Each row was made from one small tree. The marks that hang from a mark follow it in brackets, in alphabetical order. Every link used is in the known rows. Write each row's tree.
(in the rows, 128 means zero)
Known rows:
keze(lero(biva)): [134  89 142 109 147 128 129 125 131 138 157 122 111 128 135 146 145 130
 121 107 139 122  99  96 140 102 125 159 102 133 173 133 131 129  78 119
 105 101 122 122 116 118 165 144 131 100 136 118 110  99 145 112 133 138
 134 126 146  48 159  84 143 137 150 142]
pinuzik(devak dezab lero(keze)): [129 117  61 135 138 116 144 146 137 149 130 119 130 130 116 135 113 147
  75 198 101 137 153 142 136 100  80 150 125 103  83 143 159 117 151 154
 137 219 137 106  93 113 125 146 173 154 108  86 194 120 139 108 119  83
 107  73 162 167 141  91 132 155  86 124]
koba(fuvo): [137 126  95 116 121 122 130 106 130 130 151 146 110 132 134 137 134 125
 144 127 117 146 112 111 123 132 122 115 173 143 121 131 120 130 130 118
 143 112 151 142 121 109 123 113 134 140 111 137 131 152 113 114 126 124
 128 109 135 143 146 132 126 142 123 137]
pinuzik(devak koba(fuvo keze)): [168 122  86  97 108 105 160  84 142 100 127 164 129 135 154 178 151 112
 138 159 113 179 120 111 147 151 113 116 213 117 136 149 118 109 144 120
 141 100 189 163 101  91 101 118 151 110 108 119 129 143 126  50 142 131
 163  58 145 170 149 123 134 152  75 116]
devak(pinuzik(koba)): [141 129 148 113 102 118 122  90 108  89 128 137 153 120 139 168 114 131
 134 140 147 137 126 127 130 151  95 122 127 101 139 146 122 117 145 125
 103 102 128 142 114 127 135 119 130 101 134 122 137 109 163 111 124 131
 135 132 119 167 122 118 116 131  77 124]
pefes(pinuzik(dezab lero(fuvo)) vefini): [109 108  59 128 136 109 116 116 106 167  97 101 135 120 138  54 112 174
  99 214 114 136 121 117 122 156  90 126 129 118  76 135 129 111 164 140
 136 194 128 141 121 106 112 155 161 115 122 130 193 118  94 132 145  66
  91  67 177 191 144 133 124 122 131 167]
pinuzik(lero): [118 140  94 129 116 134 137 126 141 136 139 123 133 137 131 119 121 130
 114 142 108 126 127 109 139 128 105 129 144 115 128 138 131 103 133 148
 135 164 141 133 113 128 126 123 145 153 121 122 153 129 132 142 127  94
 101 100 154 135 142 132 126 114 127 138]
koba(fuvo(dezab lero pefes)): [128 170  94 117 105 132 144  98 157 156 129 153 119 121 128 156 135 115
 173 117  96 164  94 105 145 148 138 147 196 141  96 156 108 103 119 129
 201 108 181 143  64  99  59  84 135 125  84 151 143 134  94 115 127  71
  97 143 125 133 151 151 127 166  95 180]
keze(dezab lero(biva)): [122  63  95 112 132 129 140 120 132 146 160 112 106 137  87 157 152 123
 128  97 136 121  97 107 142 102 129 189  92 142 169 125 115 117  85 133
 137 144 127 100 133 110 152 148 134 101 129 122 108 104 137 109 157 138
 112 137 154  64 162 112 114 144 132 125]
fuvo(dezab koba lero): [122 141 147 129 100 128 143 109 148 138  99 125 150 139 128 133 132 121
 151 143 114 161 103  80 117 137 120 165 172 135  99 143 121 105 105 125
 184  77 169 114  62 117  57  91 135 124 103 143 152 129 136 120 150  66
 113 161 112 156 141 135 111 151  88 146]
fuvo(koba lero pefes(vefini)): [147 127 124 126 146 116 143 101 182 162  83 121 124 112 118 146 135 150
 142 122 116 185  94 105  94 169 144 197 127 110  75 143 128 102 137 145
 168 115 177 133  68  91  49 107 110 105  98 182 141 109 123 112 132 105
  91 147 119 155 131 153 132 138 107 212]
koba(pinuzik(devak dezab)): [133 134 105 131 147 127 153 134 143 127 113  98 131 108 154 140 120 133
  96 149 100 143 137 126 143 106 120 131  97 114  72 132 117 122 159 115
 130 135 144 126  69 132 109 160 169 126 138 108 179 111 124 130 114 145
 108  86 118 156 126 123 133 157  81 111]
dezab(pinuzik(devak koba(fuvo(pefes)) lero)): [151 153  55 135 122 112 172 104 181 124  90 175 114 138 108 216 143 124
 130 142  69 159 155 131 143 172 109 132 195  88  89 169 138  57 154 163
 145 177 184 169  78  85  78 121 161 159  74 113 160 115 157 102 147 107
  94  73 154 185 121 172 128 147 106 147]
pinuzik(devak lero(fuvo(dezab koba) keze)): [160  91  75 146  99 111 140 157 154 150 115  83 153 167  98 137 125 108
  90 225  86 161 176 136 106 128  87 162 205 116  99 176 169  90 112 173
 206 149 144  99  68  93  51 107 146 183  49 112 201 141 128  99 141  43
  86 143 130 215 129 131  98 160  69 153]
devak(pinuzik(koba lero)): [131 141 114 116  93 125 133  92 123  96 136 131 161 131 136 154 105 140
 116 163 128 134 128 107 143 147  72 125 141  88 137 155 124  89 148 139
 110 143 139 143 105 126 131 115 150 120 126 118 162 108 174 127 124  95
 110 100 148 172 133 122 118 120  74 130]
keze(dezab(pinuzik(devak)) lero(biva)): [145  57  98 116 133 130 153 136 153 155 126 127  95 150  78 191 171 137
 111 106 107 148 123 128 139 106 139 183 101 129 152 120 145 115  90 161
 122 162 138 108 109  95 140 172 151 117 120  85 127  93 158  93 172 153
  90 125 167  75 133 113 110 151 129 115]
pinuzik(devak koba(fuvo)): [156 110 101 118 122  98 150 104 128 104 114 167 128 132 143 189 141 126
 139 147 113 170 136 117 123 150 110 114 187 117 126 145 120 105 139 126
 141 104 157 152 109 117 135 123 145 124 100 112 137 122 144  74 129 137
 150  84 131 178 137 113 124 146  94 116]
koba(fuvo keze(lero) pinuzik(devak)): [164 116  74  93 140 129 157  92 171 118 171 120  92 133 167 157 165  95
 129 156 100 163 110  80 170 110 136 108 176 142 128 137 142 127 109 127
 140  79 208 158  44  87  83 132 161 109 118 120 165 132  91  84 125 168
 123  66 147 106 155 136 141 176  82 129]
lero(biva fuvo(koba(keze pinuzik) pefes)): [185 122  91  92 130 149 143 125 196 149 124  51 141 124 136 113 150  63
 110 134 121 146 119 114 155 156 153 193 151 105 103 176  97  79 126  98
 176  76 178 149  79  65   4 142 113 130  91 190 126 123 114 108 156 120
 108 114  85 153 155 172 135 156  85 186]
fuvo(koba pefes): [140 145 132 138 137 124 137 120 175 125  90 121 130 113  86 155 128 104
 134 127 116 136 121 141 120 151 149 184 142 119  91 162 119 101 126 124
 147 133 148 124  77  94  64  99 119 133  94 176 125 122 138 133 146 122
 112 146  91 169 127 187 130 143 122 164]
keze(dezab(pinuzik) lero(biva)): [125  72  95 115 132 143 148 124 143 153 150 122  97 148  74 171 159 116
 129  88 118 126 111 100 139 109 135 182  92 146 153 119 136 115  82 142
 115 161 137 104 137  92 128 161 138 114 125 103 116 106 150 112 177 142
  97 143 163  60 145 123 105 148 143 114]
pefes(pinuzik vefini): [115  96 124 117 135 108 118 123 102 139 101 141 123 128 119 106 127 166
 116 170 131 143 102 113 108 154 132 116 122 130 120 111 149 139 140 144
 118 123 131 150 131 116 156 138 128 104 121 166 157 115 105 127 140 128
 124 112 149 143 105 136 100 117 162 166]
devak(pinuzik(koba(keze))): [160 138 127  94  89 122 131  73 125  83 140 133 156 124 154 155 126 118
 130 157 145 140 111 111 154 145 102 116 157 107 155 147 118 119 148 118
 107  95 160 147 111 103 102 113 134  82 140 126 129 127 148  90 140 131
 145 108 142 157 135 126 125 136  58 118]
keze(dezab(pinuzik(devak koba(fuvo))) lero): [142  79  66 126 132 106 167  90 145 114 118 172  93 150  79 225 170 114
 157 133  94 160 140 110 133 143 116 145 161 138 126 132 139 100 109 149
 124 150 172 123 104  86 110 137 166 114 101  82 144 114 146  70 170 154
 112 112 164 153 129 146 103 167  94  98]
dezab(pinuzik(koba(keze(lero)))): [142 125 120 117 131 132 158  74 149 105 131 163 115 138 123 169 162  86
 146 133 120 124 131  79 159 134 115 123 146 130 157 130 150 112 100 124
  67 125 181 144 116  80  75 133 152  82 146  98 125 117 147  94 172 160
 144 109 164  96 129 138 134 151 111 100]
devak(pinuzik(dezab koba lero(biva fuvo))): [145 110  90 100 103 125 122  92 116 122 133  86 172 122 161 120 102 145
  94 158 133 139 122 119 144 147  54 157 122  74 125 168  93  77 153 109
 114 152 113 132 121 120 123 156 162 113 133  93 146  96 174 113 131  60
 107  77 152 173 177  75 140 131  64 138]
fuvo(dezab pefes): [118 162 117 144 110 122 144 132 154 130 110 135 141 118  88 160 118 119
 138 141 108 121 132 146 138 136 146 143 152 125 107 156 116 114 111 133
 155 137 136 124  85 108  86  91 122 121  95 153 139 126 114 153 140 105
 103 168 112 133 122 177 112 140 117 154]
lero(keze(dezab)): [129  75  69 129 125 124 128 145 121 147 159 115 124 148  54 142 127 106
 121 147 128 122 149 141 125 124 123 165 108 146 121 122 146 131 123 150
 160 189 123  94 157 102 114 129 122 144  98 138 148 135 126 102 149 119
 117 156 141 148 116 134  84 154  92 122]

Write each row's tree:
[132 120 118 138 139 103 153 110 123 105  79 148 146 110 140 172 118 144
 114 159 117 144 144 133 133 133  98 138 125 100  98 144 113 114 160 109
 102 149 127 122 101 131 135 141 169  98 134  93 148  98 159  90 132 131
 148  81 128 174 134 103 141 144  82  97] | pinuzik(devak dezab koba)
[154 119 109 144 100 121 141 156 134 148  88 118 140 154 113 150 144 127
 120 169  88 161 181 169 117 139 136 110 179 124 105 148 156 116 115 164
 161 132 130 118 101 112  66 140 146 151  92  77 165 130 123 114 146  99
  85 152 139 167 108 141 111 147 109 118] | lero(fuvo(dezab(pinuzik(devak))))
[152  95  74 112 100 110 165 106 137 104 112 143 142 137 101 182 151 113
 127 154 117 162 135 133 157 146 128 151 157 118 142 132 114 104 148 142
 150 144 166 127 128 104  98 130 143  96 118 118 132 124 135  57 163 139
 134  91 149 167 134 145 100 145  63  91] | pinuzik(devak koba(keze(dezab)))
[157  86  99 123 106 130 128 164 120 167 150  95 139 170  88 138 130 101
 101 156 109 135 167 139 109 113 107 142 159 131 134 150 162 109  94 139
 153 131 121 111 150  86  77 150 117 162  78 106 148 132 137 109 156  78
 106 177 143 118 119 101  95 157 116 139] | lero(biva fuvo(dezab(pinuzik)) keze)
[109 113 129 125 138 100 137 114  96 100  55 157 148 107 141 145 118 149
 119 186 126 127 125 124 145 149  97 127 132 110  96 132 114 115 166 106
 106 150 124 144  94 132 157 154 176  94 129 116 165  92 147  91 149 116
 153  54 135 179 112 113 118 148 109 105] | pefes(pinuzik(devak dezab koba))
[118  97 111 123 142  93 133 126 111 146  71 142 124 108 129 125 118 196
  93 203 116 160 107 129 109 136 122 126 114 117  75 120 139 145 165 141
 109 157 128 137  94 120 158 154 166  91 128 129 178 102 110 104 140 125
 117  72 157 170 120 118 122 137 130 144] | pefes(pinuzik(devak dezab) vefini)
[149  87  45  78 114 140 159  85 162 150 189 139  84 154  84 165 178  98
 147 105 108 149  80  75 161 107 135 163 168 162 162 122 125 113  89 127
 130 132 194 127 128  50  86 139 151 108 120 114 104 143 125  80 194 133
 111 107 192  71 178 136 119 167 120 117] | koba(fuvo keze(dezab(pinuzik) lero(biva)))
[180  77 121 105 132 133 139 151 160 143 100  45 141 143 155 130 148 106
  87 141 106 175 143 124 114 140 130 179 139 101 108 158 122  91 125 113
 177  59 135 134  80 112  78 173 127 159  92 143 152 110 143  99 135 130
 105 108  85 170 139 109 123 153  91 160] | lero(biva fuvo(koba(pinuzik(devak))))
[143 118 126 145 103 119 126 127 138 129  99  95 158 144 111 119 128 100
 137 169 111 142 148 132 106 145 121 154 189 139 104 162 125 107 106 122
 176  92 132 103  88 103  47 103 128 146  90 137 145 151 115 124 154  79
 110 175 107 200 138 159 111 145  97 140] | lero(fuvo(dezab koba))
[141 126 115  71 112 121 134  52 112 125 144 142 138 113 179 154 115 154
 144 110 140 175  59  72 142 139  68 160 150 107 121 148  80 100 154  81
 130  94 164 150  92 112 126 141 158  84 140 110 132 100 166  77 128  81
 137  75 146 142 194  52 144 163  54 143] | devak(pinuzik(dezab koba(fuvo(lero(biva)))))
[153  59  47 116 131 131 116 168 141 179 153  74 121 139  55 138 138  93
 111 129 130 125 152 188 132 147 140 215 108 120 121 152 118  99 117 146
 191 197 106 105 165  78  90 151  96 142  64 154 125 120 117  87 151 104
  97 159 127 141 139 138  97 162 104 174] | lero(biva fuvo(pefes) keze(dezab))
[130 121  76 103 103 129 128 104 107 119 108 122 151 139 158  75 136 100
 132 206 127 119 131 109 178 188  92 113 195 108 140 146 120  62 152 127
 147 152 156 174 131 101  82 134 151 118 106 142 163 125 115  91 170  72
 133  49 162 180 132 150 109 125 111 132] | pefes(pinuzik(koba(keze) lero(fuvo)))
[110 109  76 125 136  96 143 128 124 153  78 141 129 116 130 113 114 202
  76 215  99 156 109 109 123 133  96 128 124 102  75 126 146 118 172 159
 126 193 142 141  82 118 154 149 184 110 121 124 198 104 117 120 136  87
  97  44 183 177 128 125 126 129 127 153] | pefes(pinuzik(devak dezab lero) vefini)
[152 148  54  95 134 124 166  93 159 125 144 117 117 117 165 136 134 114
 105 174  96 170 107 100 164 107 122 117 171 132  79 138 114 125 159 100
 145 110 205 151  57  90  66 142 179 118 126 118 169 145  95  89 126 139
 124  41 143 164 166 133 145 179  58 117] | koba(fuvo keze pinuzik(devak dezab))
[135 140 139 110 108 134 152 125 174 156  94 116 149 124 116 159 136 118
 143 102 116 158  84  92 125 140 140 214 163 118 109 167  98  80 108 116
 194  85 165 127  50  97  51  99 121 114  85 177 123 106 148 123 153  61
  99 164 105 116 151 135 117 153 104 189] | fuvo(dezab koba lero(biva) pefes)
[141 142 103 153 121 100 149 126 162 146 107 133 144 115  81 168 116 147
 120 155  98 151 128 128 102 141 147 140 143 121 102 152 137 124 117 154
 150 130 144 123  90  99  92  94 117 100  97 163 147 123 104 142 131 118
  91 183 138 142 118 171 110 122 115 179] | fuvo(dezab pefes(vefini))
[160  82 133 110 127 128 119 130 144 145 117  73 139 140 128 110 141 110
 116 129 135 148 122 127 105 145 122 185 151 112 135 153 109  99 113 107
 155  88 119 121 122 100  95 140 112 139  96 145 110 126 146 103 147  95
 131 133 108 153 158 112 133 134 127 156] | lero(biva fuvo(koba))
[134  79 125 121 129  82 135 119 103 114  63 158 139 128 130 160 132 175
 116 190 119 163 132 114 102 174 115 115 136 101 120 126 149 112 152 142
 114 116 135 159 121 121 176 147 140  91 114 147 166  91 130  86 142 142
 140  91 148 172  90 117  94 119 130 149] | pefes(pinuzik(devak koba) vefini)
[147 169  71 118  90 113 167  70 159 101 132 169 144 124 100 189 134  80
 165 156 102 145 111  95 158 153 123 128 233 127 126 169  98  96 126 107
 158 102 198 155  79  69  46  66 137 102  82 161 126 154 110  94 154 102
 144 117 135 165 151 178 114 156  74 137] | pinuzik(koba(fuvo(dezab pefes) keze))
[162 117 119 111  82 122 121  65 119  94 153 104 160 129 146 155 138  99
 150 190 138 133 132 109 163 138  96 119 185 129 169 167 130 116  85 127
 127  89 152 126  82  91  60 104 147  62 122  95 148 127 113  87 149 103
 124 150 151 152 160 129 124 157  44 119] | devak(pinuzik(koba(keze(lero(fuvo(dezab))))))
[122 137  73 145  99 134 151 152 141 148 148 142 136 170  65 149 115 106
 103 181  83 120 162  97 128 110  90 116 165 131 117 144 188 104 108 166
 140 187 154 107 113  91  77 113 150 183  84 105 192 141 144 149 154  66
  87 152 167 141 104 134  86 146 109 128] | fuvo(dezab(pinuzik(lero(keze))))
[145 109  83 136 121 112 160 142 141 126 106 156 136 163  95 186 133 118
  90 176  89 146 185 122 126 140  75 125 148  89 115 147 192  78 139 174
 118 194 156 133 120 101 108 146 158 171  91  89 189 104 180  98 145 107
 113  95 160 167  90 109 100 146  90 119] | dezab(pinuzik(devak koba lero(keze)))
[150 152  93  98  80 127 144  74 134  92 146 124 163 130 155 143 117 130
 115 168 128 138 109  92 170 143  81 119 173  91 151 154 126  89 153 139
 114 134 169 155 101 104  92 107 155 106 134 118 150 124 159 107 140  96
 119  81 160 166 149 129 128 125  56 123] | devak(pinuzik(koba(keze) lero))
[162 113  81 142 113 120 148 132 138 133  80 121 138 155 140 153 144 125
 107 167  87 155 188 145 131 175  91 121 164  81 108 152 148  67 146 164
 139 170 142 144 123 113  77 155 159 158 102  70 168 111 160 100 147  97
  90  85 155 195 114 132 122 129  98 121] | dezab(pinuzik(devak koba lero(fuvo)))
[136 142  30 139 154 143 134 150 167 165 145  61 135 117 115  92 107  79
  92 185  96 107 171 144 157 142  95 166  98 101  42 169 133  86 155 132
 163 211 141 126  90  87  35 142 151 168  88 135 207 118 106 142 115  80
  68 104 119 185 136 150 134 173  70 172] | koba(pinuzik(dezab lero(fuvo(pefes) keze)))
[129 110  84  98 112 127 125 124 132 144 177  96 142 126 120 126  93 152
  71 171 132 130 100 112 139  89  57 167 106  96 123 152 144 117 140 133
 115 188 124 111 108 101 148 143 161 133 122 105 169 110 171 120 121  61
 105  94 163 129 165  64 127 149  74 150] | devak(pinuzik(dezab lero(biva keze)))
